What can hang from each mark:
pifovu: kunat mudob
sige: boneki dule pifovu
mudob: boneki
pagi: dule
dule: kunat mudob
kunat: boneki dule
boneki: kunat mudob nuba

Known rows, with every way that one mark hangs from another:
pifovu(kunat): 0.829, 1.495, -3.141, 0.230, 2.390, -2.578, -0.045, -0.332, 0.675, -1.134, 0.210, -0.928, -3.041, 0.792, 2.236, -3.063, -2.722, 0.360, -2.113, 1.172, -0.589, -0.535, -1.505, -0.775, -0.302, -1.226, -0.403, -2.627
pagi(dule(kunat(boneki))): 1.731, 0.776, -3.698, 0.210, 1.985, -1.274, -1.009, 1.915, 0.002, -0.732, 0.121, -2.564, -3.293, 0.095, 3.263, -2.600, -1.198, 2.773, -0.741, 2.030, -0.741, -0.811, -2.222, 4.523, 0.623, -1.195, -0.210, -4.257
pagi(dule(kunat)): 1.119, 1.375, -3.505, 1.413, 2.882, -1.493, -0.745, 1.734, 0.280, -0.870, 0.685, -2.615, -3.727, 0.935, 2.963, -2.646, -1.683, -0.026, -2.340, 2.072, -1.061, -0.728, -2.282, 4.151, -0.075, -1.284, -0.431, -4.802
sige(pifovu): 1.668, 1.771, -2.464, 0.583, 2.801, -2.685, 0.448, -0.839, -0.355, -3.071, 0.307, -1.949, -2.189, 1.985, 1.087, -0.651, -3.198, -0.432, -1.841, 0.814, -0.220, -0.597, -1.629, 1.426, 0.082, -1.966, 0.194, -3.138
dule(kunat mudob): 1.425, 1.149, -1.902, 1.308, 2.141, -2.386, -1.076, 0.565, -0.117, -1.601, 0.687, -0.992, -1.778, 0.571, 2.294, -3.051, -2.591, 0.081, -1.681, 1.468, 0.090, -0.727, -1.565, 3.919, -0.588, -0.433, -0.582, -3.523
pagi(dule(kunat(boneki(nuba)) mudob)): 1.185, -1.646, -3.193, 1.644, 1.645, -1.550, -1.189, 1.940, -0.513, -0.604, 0.744, 0.442, -2.437, -0.461, 3.521, -2.226, -0.103, 2.156, 0.083, 1.477, -0.686, -0.776, -1.851, 4.518, 0.441, -0.087, -0.793, -4.885
sige(boneki pifovu(kunat(dule) mudob)): 0.782, 2.932, -3.054, -0.606, 1.314, -3.797, -0.114, -1.148, -0.911, -2.273, -0.749, -1.822, -2.529, 0.414, 1.132, 1.046, -1.992, 1.263, -0.748, 0.256, 0.187, -0.070, -1.243, -0.416, 1.832, -2.003, -0.546, -3.683
sige(boneki(nuba) pifovu(kunat mudob)): -0.023, 0.048, -2.502, 0.288, 1.507, -3.065, 0.642, -0.798, -0.713, -2.567, -0.521, -1.252, -2.030, 0.063, 1.603, 1.254, -1.543, 0.958, -0.649, -0.211, 0.802, 0.158, -0.997, -1.293, 1.662, -0.562, -0.791, -2.541
pagi(dule(kunat(boneki) mudob)): 1.917, 1.015, -2.863, 0.513, 1.449, -1.616, -1.604, 2.307, -0.328, -0.622, 1.083, 0.084, -2.812, -0.107, 3.590, -2.592, -1.263, 2.857, -0.441, 2.203, -0.452, -1.049, -1.861, 4.950, 0.014, -0.081, -0.178, -4.603
mudob(boneki(nuba)): 1.210, -1.630, -2.799, 1.713, 1.965, -2.290, 0.086, -0.809, 0.768, -0.651, -0.204, -2.633, -1.916, 0.672, 1.668, -2.547, -1.658, -4.121, -1.918, 0.293, 0.473, -0.791, -2.016, 1.136, 1.133, -2.139, -0.269, -2.834
kunat(boneki): 1.907, 0.923, -2.665, -0.522, 1.773, -2.733, -0.125, -0.418, 0.506, -1.092, -0.243, -2.404, -2.384, 0.384, 1.602, -3.036, -2.467, 2.261, -0.283, 1.187, -0.631, -1.193, -2.120, 1.838, 0.591, -1.960, 0.446, -2.577
sige(boneki(kunat nuba) dule pifovu(mudob)): 0.272, 0.993, -1.950, -0.250, 1.768, -3.295, 0.348, -1.008, -1.562, -1.364, -0.744, -1.730, -2.204, 0.296, 0.583, 2.382, -1.082, 0.032, -0.453, -0.735, 0.071, -0.089, -0.642, 1.416, 1.883, -0.939, -1.443, -1.891
sige(boneki(kunat mudob nuba) dule pifovu): -0.011, 1.652, -1.497, 1.239, 1.606, -3.013, 0.386, -1.711, -2.553, -1.134, -1.711, -0.021, -2.334, 0.418, 0.401, 2.658, -1.012, -0.589, -0.260, -0.323, -0.036, -0.205, -0.911, 1.778, 1.916, 0.216, 0.348, -1.996
dule(kunat(boneki) mudob): 1.777, 0.544, -2.308, -0.137, 1.359, -2.123, -1.146, 0.627, -0.284, -1.246, 0.286, -0.705, -1.947, -0.271, 2.289, -2.938, -2.176, 2.806, -0.119, 1.608, 0.461, -0.958, -1.419, 4.315, 0.010, -0.329, 0.016, -2.645
boneki(kunat mudob nuba): -0.061, 0.683, -1.620, 2.807, 2.070, -1.504, 0.367, -0.343, -1.097, 0.791, -0.261, -2.408, -2.437, -0.082, 1.755, -1.941, -1.349, -2.204, -0.730, 0.638, -1.049, -0.445, -1.576, 1.246, 0.019, 0.607, -0.549, -3.027
mudob(boneki(kunat nuba)): 0.676, -0.744, -2.368, 0.454, 1.902, -1.603, -0.086, -0.506, -0.300, 0.144, -0.096, -2.378, -2.816, 0.143, 1.642, -2.203, -1.372, -4.096, -1.368, 0.545, 0.287, -0.486, -1.613, 0.993, 1.251, -1.739, -1.159, -2.194
sige(boneki(kunat nuba) pifovu(mudob)): -0.026, 0.269, -1.760, -0.165, 1.421, -2.390, 0.449, -0.348, -1.746, -1.832, -0.596, -2.589, -2.007, 0.199, 1.298, 1.645, -1.193, 0.490, -0.484, -0.116, 0.370, -0.108, -1.169, 0.783, 1.485, -0.659, -1.391, -2.694
pifovu(kunat(boneki dule) mudob): 1.135, 1.928, -3.529, -0.191, 1.597, -3.118, -0.212, -0.387, 0.524, 0.246, -0.339, -2.540, -2.611, -0.791, 2.189, -3.121, -1.475, 2.590, 0.594, 1.047, -0.798, -1.026, -1.243, -0.257, 0.411, -1.506, -0.872, -3.725

Rows:
1.758, 0.594, -1.737, 0.838, 1.426, -1.955, -1.353, 0.481, 0.010, -1.465, 0.725, -0.802, -1.927, 0.476, 2.285, -2.904, -2.204, -3.287, -2.188, 1.323, 1.591, -0.811, -1.263, 4.040, 0.418, -0.534, -0.253, -3.040
dule(kunat mudob(boneki))
0.118, 0.506, -2.779, 0.266, 1.766, -3.976, 0.235, -1.626, -0.529, -1.827, -1.097, -0.401, -2.083, 0.296, 0.752, 2.039, -1.121, 1.102, -0.722, -0.390, 0.295, 0.195, -0.600, -0.613, 1.599, -0.560, -0.594, -1.988
sige(boneki(nuba) dule pifovu(kunat mudob))
0.875, 0.646, -2.349, 0.051, 1.131, -2.746, -0.478, -0.596, -2.361, -1.653, -0.531, 1.148, -1.963, 0.350, 1.053, 1.952, -0.732, -0.085, 0.092, 0.000, 0.183, -0.153, -1.446, 2.028, 2.018, -1.970, -1.550, -4.064
sige(boneki(kunat(dule(mudob)) nuba) pifovu)
0.795, 0.283, -2.768, 1.796, 2.091, -2.261, -0.555, 0.124, -0.792, 0.765, 0.646, 0.175, -2.333, -0.028, 1.820, -1.945, -0.981, -1.760, -0.446, 0.931, -0.972, -0.534, -1.315, 2.056, -0.057, -1.609, -2.248, -4.504
boneki(kunat(dule(mudob)) nuba)
1.273, 2.018, -1.369, -0.399, 0.868, -1.953, -0.764, 0.700, -0.328, -0.368, 0.878, 0.314, -1.951, 0.118, 2.280, -2.692, -2.153, -3.935, -1.703, 1.258, 0.877, -0.998, -1.348, 1.668, 0.563, -0.685, -0.868, -3.104
dule(mudob(boneki(kunat)))
0.628, 2.960, -3.377, 0.813, 2.134, -3.239, 0.202, -0.724, -0.458, -1.553, 0.407, -2.092, -2.622, 0.788, 1.610, -0.540, -2.114, -0.150, -0.996, 0.721, -0.060, -0.444, -0.668, -0.806, -0.229, -1.658, -1.281, -3.762
sige(pifovu(kunat(dule) mudob))
1.408, 1.530, -2.700, 1.575, 2.325, -1.655, -1.231, 2.149, -0.181, -1.068, 1.698, -0.368, -2.931, 0.669, 3.342, -2.628, -1.490, -0.263, -2.067, 1.948, -0.413, -0.712, -2.115, 4.847, -0.560, -0.220, -0.632, -5.542
pagi(dule(kunat mudob))
0.539, -0.851, -2.997, 3.193, 1.686, -0.930, -0.600, 1.360, -1.124, 0.405, -0.321, -2.172, -3.015, -0.673, 3.179, -1.805, 0.008, 1.405, 0.510, 1.831, -1.147, -0.848, -1.962, 4.357, 0.565, 1.046, 0.504, -4.453
pagi(dule(kunat(boneki(mudob nuba))))
1.483, -1.305, -3.891, 1.289, 2.319, -3.155, -0.229, -1.137, 0.146, -0.048, -0.898, -2.696, -2.298, 0.171, 1.362, -2.306, -0.852, 1.532, 0.592, 0.754, -1.115, -1.038, -2.074, 2.021, 1.064, -3.026, -0.631, -3.608
kunat(boneki(nuba) dule)
1.726, -1.340, -2.921, 2.495, 1.495, -3.025, -0.683, -0.616, 0.175, -0.128, 0.395, -0.329, -1.658, 0.238, 1.548, -2.353, -0.947, -4.746, -1.104, 0.750, 0.574, -0.963, -1.764, 2.246, 0.686, -2.353, -1.258, -4.593
kunat(dule(mudob(boneki(nuba))))
1.577, 2.277, -2.970, -0.299, 1.694, -2.247, -0.679, -0.229, -0.331, 0.491, -0.209, -2.662, -3.192, 0.040, 1.532, -2.360, -1.508, -3.710, -1.585, 0.978, 0.110, -0.923, -1.637, 1.910, 1.089, -2.803, -1.152, -3.327
mudob(boneki(kunat(dule)))
1.271, 2.409, -3.101, 0.525, 3.001, -2.911, -0.482, -1.578, -0.858, -2.656, -0.062, -2.166, -2.810, 1.687, 0.790, 0.216, -2.589, 0.178, -1.866, 0.722, 0.213, -0.415, -0.928, 3.901, 0.020, -1.426, -0.042, -2.150
sige(dule(kunat) pifovu)
0.710, -0.499, -2.493, 1.605, 1.164, -1.461, -0.462, 1.954, -0.393, 0.855, 1.423, 1.243, -2.895, -0.114, 3.451, -1.859, -0.225, -4.467, -1.438, 1.163, -0.071, -0.829, -1.525, 2.173, 1.045, -0.376, -1.523, -4.719
pagi(dule(mudob(boneki(kunat nuba))))
1.318, 2.065, -3.325, 1.153, 1.843, -3.134, -0.813, 0.043, 0.225, -0.212, 0.517, 1.184, -2.619, 0.271, 2.119, -2.919, -1.959, -0.235, -1.077, 1.339, -0.500, -0.563, -1.626, 0.255, 0.060, -1.328, -0.988, -4.348
pifovu(kunat(dule(mudob)))
1.101, -1.055, -3.490, 1.750, 1.159, -3.018, -0.565, -0.223, 0.196, 0.141, 0.495, 1.222, -2.121, -0.417, 2.361, -2.415, -0.731, -3.561, -1.060, 0.651, 0.656, -0.635, -1.284, -0.043, 1.043, -1.644, -1.263, -3.922
pifovu(kunat(dule(mudob(boneki(nuba)))))
0.527, -0.669, -3.766, 2.067, 1.504, -2.963, -0.180, -0.371, 0.645, 0.801, 0.106, -2.472, -2.357, -0.575, 2.149, -2.599, -0.822, -3.899, -1.214, 0.231, 0.561, -0.567, -0.944, -0.885, 0.889, -1.708, -1.624, -3.755
pifovu(kunat(dule) mudob(boneki(nuba)))
0.774, -0.678, -3.844, 1.138, 1.701, -2.986, 0.023, -0.448, 0.390, 0.877, -0.596, -2.486, -2.530, -0.908, 2.254, -2.503, -0.557, 2.060, 1.245, 0.449, -0.833, -0.781, -1.086, -0.307, 0.699, -1.439, -1.165, -3.415
pifovu(kunat(boneki(nuba) dule) mudob)
0.928, -0.715, -2.345, 2.520, 1.456, -2.220, 0.095, -0.750, -0.445, -0.039, -0.878, -2.316, -1.592, -0.083, 1.598, -2.377, -1.381, 0.631, 0.672, 0.925, -0.704, -0.900, -1.563, 1.762, 0.659, 0.252, 1.086, -3.308
kunat(boneki(mudob nuba))
0.899, -0.409, -2.268, 0.856, 1.512, -3.345, -0.945, -1.020, -1.642, -2.774, -0.832, 1.212, -1.660, 0.809, 0.869, 2.284, -1.577, 1.197, -0.866, -0.002, 1.183, -0.094, -0.813, 4.294, 1.475, -0.708, -0.376, -2.213
sige(boneki(nuba) dule(kunat mudob) pifovu)
1.197, 2.631, -2.329, -1.491, 1.945, -3.083, -0.671, -0.651, -0.319, -0.087, -1.292, -0.861, -3.411, 0.290, 0.633, -0.461, -1.945, 0.905, -1.373, 0.579, -0.531, -0.480, -1.723, 2.027, 1.953, -1.858, -0.197, -1.935
sige(boneki(kunat) dule)
1.111, -2.038, -2.644, 0.865, 1.706, -1.868, -0.986, 0.519, -0.584, -1.188, 0.190, -0.428, -1.784, -0.414, 2.514, -2.472, -1.294, 2.503, 0.477, 0.939, 0.237, -0.780, -1.318, 4.306, 0.174, -0.154, -0.550, -2.711
dule(kunat(boneki(nuba)) mudob)
1.665, -1.243, -3.035, 1.210, 1.622, -3.340, -0.769, -0.457, -0.262, -0.237, -0.096, 0.021, -1.323, -0.382, 1.836, -2.379, -0.848, 1.017, 1.038, 0.757, -0.494, -0.988, -1.804, 2.594, 0.753, -2.480, -0.857, -4.435
kunat(boneki(nuba) dule(mudob))
0.881, -0.782, -1.902, 0.938, 1.027, -2.127, -0.561, 0.580, -0.734, 0.094, 0.810, 0.198, -1.874, -0.108, 2.152, -2.135, -1.060, -4.329, -1.082, 0.783, 0.663, -0.723, -1.356, 1.552, 0.787, -0.837, -1.491, -2.899
dule(mudob(boneki(kunat nuba)))
0.252, -0.426, -2.566, 1.756, 1.681, -2.147, 0.204, -0.315, -0.535, -0.023, -1.166, -0.252, -2.368, -0.837, 2.254, -2.169, -1.089, 1.308, 0.751, 0.667, -0.508, -0.571, -0.827, -0.825, 0.486, 0.739, 0.620, -2.443
pifovu(kunat(boneki(mudob nuba)))
1.305, 3.188, -2.235, -0.297, 1.112, -2.409, -0.088, -0.398, -1.353, -0.925, 0.731, -3.776, -2.485, 0.697, 1.423, 0.015, -1.474, -3.590, -1.009, 0.454, 0.878, -0.634, -0.684, 1.527, 1.160, -1.889, -1.505, -3.497
sige(pifovu(mudob(boneki(kunat(dule)))))
1.549, 1.712, -2.153, 0.418, 1.603, -3.084, -1.268, -1.005, -1.147, -2.558, 0.709, 0.608, -1.736, 1.345, 1.417, 0.237, -2.161, -3.014, -2.132, 0.425, 2.112, -0.731, -0.427, 4.197, 0.701, -0.670, -0.055, -2.172
sige(dule(kunat mudob(boneki)) pifovu)
0.354, -1.265, -3.133, 0.384, 1.602, -2.410, 0.322, -0.140, 0.268, 0.063, 0.093, -1.848, -2.056, -0.836, 2.543, -2.860, -1.063, 2.276, 0.479, 0.416, -0.463, -0.496, -1.036, -1.032, 0.377, -0.416, -0.684, -2.396
pifovu(kunat(boneki(nuba)) mudob)
1.950, 1.989, -1.786, 0.668, 1.598, -3.834, -0.649, -1.147, -0.468, -2.170, 0.708, 1.416, -1.709, 1.737, 0.839, -0.078, -2.454, -3.481, -1.973, 0.503, 1.449, -1.003, -0.932, 2.285, 0.927, -1.352, 0.298, -2.587
sige(dule(mudob(boneki)) pifovu)
